Each row comes from the steps of one walk. Every step used is in the known rows, and no mark comes twice. Write the walk behind each row, first mark first.
Known rows
poma varu sorakog dogisi: [ 16.2  -0.2  16.3  -7.4 -12.5  -6.9  20.9   1.7  -4.6  10.1   7.4  -5.9
  11.4 -38.3   7.0 -20.3  -2.4   4.3]
varu sorakog dogisi poma tavam sogital: [ 10.8  -3.9  26.6  15.1  13.1 -35.7   6.1  -9.4   1.5  13.3  -5.1   5.7
 -13.5 -45.8   6.7  31.1   9.2   5.9]
nosam varu sorakog dogisi poma tavam sogital: [  0.7 -13.2  23.7   1.9  19.0 -34.6   9.7 -28.7  -0.2  24.2  -1.1   0.9
   4.5 -47.1  -3.5  28.6  -0.1  15.4]
nosam varu poma tavam sogital dogisi: [-43.5 -19.8 -14.9 -31.9  33.3 -11.2  -2.7 -28.2   9.4  61.2  12.4  11.3
  12.3 -43.8  -8.0  20.5   4.0  18.8]
tavam sogital dogisi sorakog varu poma: [-12.4  -6.0  -5.6 -45.6  12.4 -14.4  -2.7 -26.9  20.9   9.9  25.2  13.3
  20.6  -8.9  -4.9 -17.3  21.8 -12.6]
sorakog dogisi poma varu: [ -1.0   1.9  -3.7  15.1  -8.1 -13.5  29.8  11.2 -23.2  23.4  16.0  -2.9
  14.5 -28.3   8.3  21.3  -9.8   8.9]
sorakog dogisi poma tavam sogital: [-10.7 -12.1   6.3  18.4  11.8 -26.5  10.8  -4.5  -9.8  28.8  10.9   9.4
 -20.6 -47.8   8.4  34.6   2.0   5.0]
poma varu nosam: [-17.3  -0.4 -14.2   9.6  21.1 -10.8  20.7  -1.3  -5.1   5.4   7.6  16.7
  13.7  -7.0  -9.7 -13.4   7.6   6.1]
nosam varu sorakog dogisi poma tavam: [  9.9  -4.7  22.2   7.3  18.5 -29.5   2.2 -16.7  -2.8  22.7 -13.5 -19.9
   9.7 -30.3 -10.7  28.3 -14.8  22.8]
sogital dogisi sorakog varu poma: [ -4.1  -1.1  -7.1 -38.9  12.4  -7.3  -9.7 -13.8  17.7   8.2  15.4  -6.4
  27.3   5.6 -12.2 -15.4   8.5  -7.8]
nosam varu poma: [ -4.3 -21.3 -13.5 -16.9  11.6   2.9 -14.5 -20.8   0.3  29.9   3.4  -5.5
  32.5   6.7 -12.1   6.1  -5.6  17.4]
sogital dogisi: [-24.4  22.3  -6.6 -11.5  12.3   0.1   7.0   5.3  13.2  15.7   4.5   0.5
  -1.7 -22.7  -1.2   7.2   2.4  -4.1]
tavam poma: [ 4.2 11.6  2.1 28.2  7.8  0.2 10.3  7.9 -2.4  0.0  2.5 -2.9 -4.9 -2.3
 -4.9 28.7  5.1  6.2]
sogital dogisi sorakog: [-15.2  13.6   7.0 -14.4  23.4 -12.0  -3.6  -6.3  15.5 -18.0   2.4  -2.5
  -5.7 -15.9  -4.9   1.3   4.4  -7.1]
nosam varu sorakog dogisi: [ 10.1  -4.1  21.1 -10.1   3.8  -6.3   5.8 -18.7   8.8   7.1   1.9 -14.6
  17.8 -22.2  -4.3 -12.7 -14.6   8.5]
nosam varu sorakog dogisi poma: [ 13.6   5.3  21.7   0.0   7.7 -22.7   8.8 -16.1   2.4   6.7  -3.3 -15.2
  27.0 -17.0  -8.0  18.7  -7.7  13.7]
tavam sogital dogisi sorakog varu: [-25.4   5.0   6.1 -41.1   8.6 -15.0  15.1 -26.1  20.4  -4.9  24.8  16.7
   1.5 -15.6  -3.9 -25.6  16.1 -21.8]
tavam poma varu: [  1.3   9.3  -3.8  16.6  -1.3   0.6  30.9   9.9 -15.1  15.7  12.4  -1.5
   6.0 -14.4  -3.5  22.4   6.0  14.9]
poma tavam sogital: [-13.6 -17.7   4.5   0.3  11.5 -12.3   0.2 -12.9  -3.5  20.8   1.9  15.9
 -24.5 -31.0   2.4  10.5   8.2   2.8]

Which walk is each row?
[ 17.9   6.9   8.5 -15.1 -10.8  -8.8  18.2  -3.5   1.5   1.5  -5.4  -2.3
  22.1 -11.1  -1.1 -12.7   9.5   6.9] : poma varu sorakog
[  5.5 -45.6   1.4 -29.4   9.7 -22.2 -18.0 -32.5   1.8  16.6  15.3  10.2
   4.9   0.3  -9.3 -14.4  15.9   0.2] : dogisi sorakog varu poma tavam sogital
[-21.5 -13.9  -3.4 -19.9  33.2 -25.1 -17.5 -18.4  14.0  18.6   7.5   8.2
 -10.9 -42.4  -0.7  17.3  17.8   7.3] : varu poma tavam sogital dogisi sorakog
[  6.5 -24.9 -11.4 -14.1  -0.2  -6.0 -10.8  -9.8  -5.4  43.6   7.1  -6.8
  16.5   8.2 -10.5  -4.1  -1.2   9.5] : sorakog varu poma tavam
[-11.1 -10.0   2.6  15.1  14.7 -30.2   4.6 -11.9 -10.2  17.9  -3.2  14.0
 -10.3 -23.2  -0.7  41.7  13.3   5.6] : dogisi poma tavam sogital
[-46.1  24.1 -16.0   5.3  35.7 -31.4  39.5  -6.9   6.3  19.1  12.8  35.2
  21.2 -39.1  -4.0  25.1  28.1   1.8] : tavam sogital dogisi poma varu nosam
[ 23.2 -24.2  -2.4 -28.5  -1.5  -9.9 -15.9 -21.0   5.5  -3.1  13.1  -4.8
  27.8  26.8 -14.1 -20.5   7.6  -1.4] : dogisi sorakog varu poma
[ 22.5   4.3  27.0  22.8  14.2 -31.8  -1.5   1.8  -3.6   7.8 -13.1 -17.4
  -6.6 -31.6  -2.5  27.6  -3.4  11.1] : varu sorakog dogisi poma tavam
[ 10.8  -2.8  16.3 -21.9   5.8  -6.2  -0.5 -25.3   9.4  -0.7 -11.6  -9.5
  26.5  -0.9 -15.1  -9.8  -2.6  10.2] : nosam varu sorakog
[-37.2 -30.9  -5.0 -32.2  41.2 -22.0 -16.0 -38.5  12.7  31.7  11.3   4.8
   3.9 -41.4 -10.6  15.6   7.0  15.9] : nosam varu poma tavam sogital dogisi sorakog
[-17.3 -41.3 -12.4 -14.9  21.6 -11.6 -14.9 -32.1  -2.5  50.8   7.5   9.0
  12.8 -22.0  -5.3  15.8   3.6  22.1] : nosam varu poma tavam sogital
[ -7.3 -32.1 -13.7 -10.1  21.2  -4.8 -19.4 -20.5  -4.9  49.5  -1.9 -10.0
  17.9  -5.3 -16.2  15.0 -12.2  28.6] : nosam varu poma tavam
[-28.8 -10.2   7.8 -37.0  19.1 -22.7   6.9 -25.0  12.5  14.1  19.7  12.1
 -14.2 -33.6 -10.3 -15.9  12.2 -11.3] : poma tavam sogital dogisi sorakog varu
[ 22.1  12.3  10.7  -1.3  -3.8 -24.1  20.2  -3.6  -7.3   0.4 -13.5  -4.5
  32.6  -2.9  -3.7  22.4  13.7  10.6] : dogisi poma varu sorakog
[-28.0  -8.8 -15.1 -36.0  13.6  -8.9   3.2 -18.2  11.0  56.7  23.1  15.0
   9.4 -30.6  -1.3  -3.7  13.5  -1.9] : sorakog varu poma tavam sogital dogisi
[-29.0  25.7  -3.9  -3.7  18.4 -23.0  16.6  -7.1   8.4  14.9   5.5  20.1
   9.0 -28.0   5.7  38.5  20.3  -5.1] : tavam sogital dogisi poma
[ -6.5 -31.1  -7.1  -4.8  12.1 -12.8 -15.6 -11.8  -0.5  30.6   6.0  12.4
  -8.9 -25.1   3.2  15.5  15.6  12.3] : varu poma tavam sogital
[-36.5  19.8 -11.1 -12.9   8.4 -19.8  38.3  -5.5  -2.8  29.4  17.2  21.5
  18.4 -42.3   8.0  33.8  22.1   0.4] : tavam sogital dogisi poma varu
[-40.2   1.9  -1.9 -12.6  23.3 -11.6   8.3  -7.6  10.0  33.2   8.3  15.9
 -22.7 -52.7   7.0  15.9  11.1  -2.6] : poma tavam sogital dogisi
[-13.7  30.8   8.1 -20.5   8.4 -32.0  37.2  -9.2  10.5  13.8  -1.2  18.4
  27.6 -40.9   7.2  25.1  29.9   0.8] : tavam sogital dogisi poma varu sorakog
[ -1.3  -8.4   1.4  -1.5  20.3 -18.8  -1.6 -21.9  11.9 -30.3   8.5   8.9
  10.2  25.8 -28.3 -37.2   7.9  -9.6] : dogisi sorakog varu nosam
[  9.2 -12.8  10.1 -25.3  -5.9  -7.3  -4.7 -18.5   0.4 -19.0  11.5  -4.0
   7.8  23.6 -14.3 -29.7   1.0 -11.5] : dogisi sorakog varu
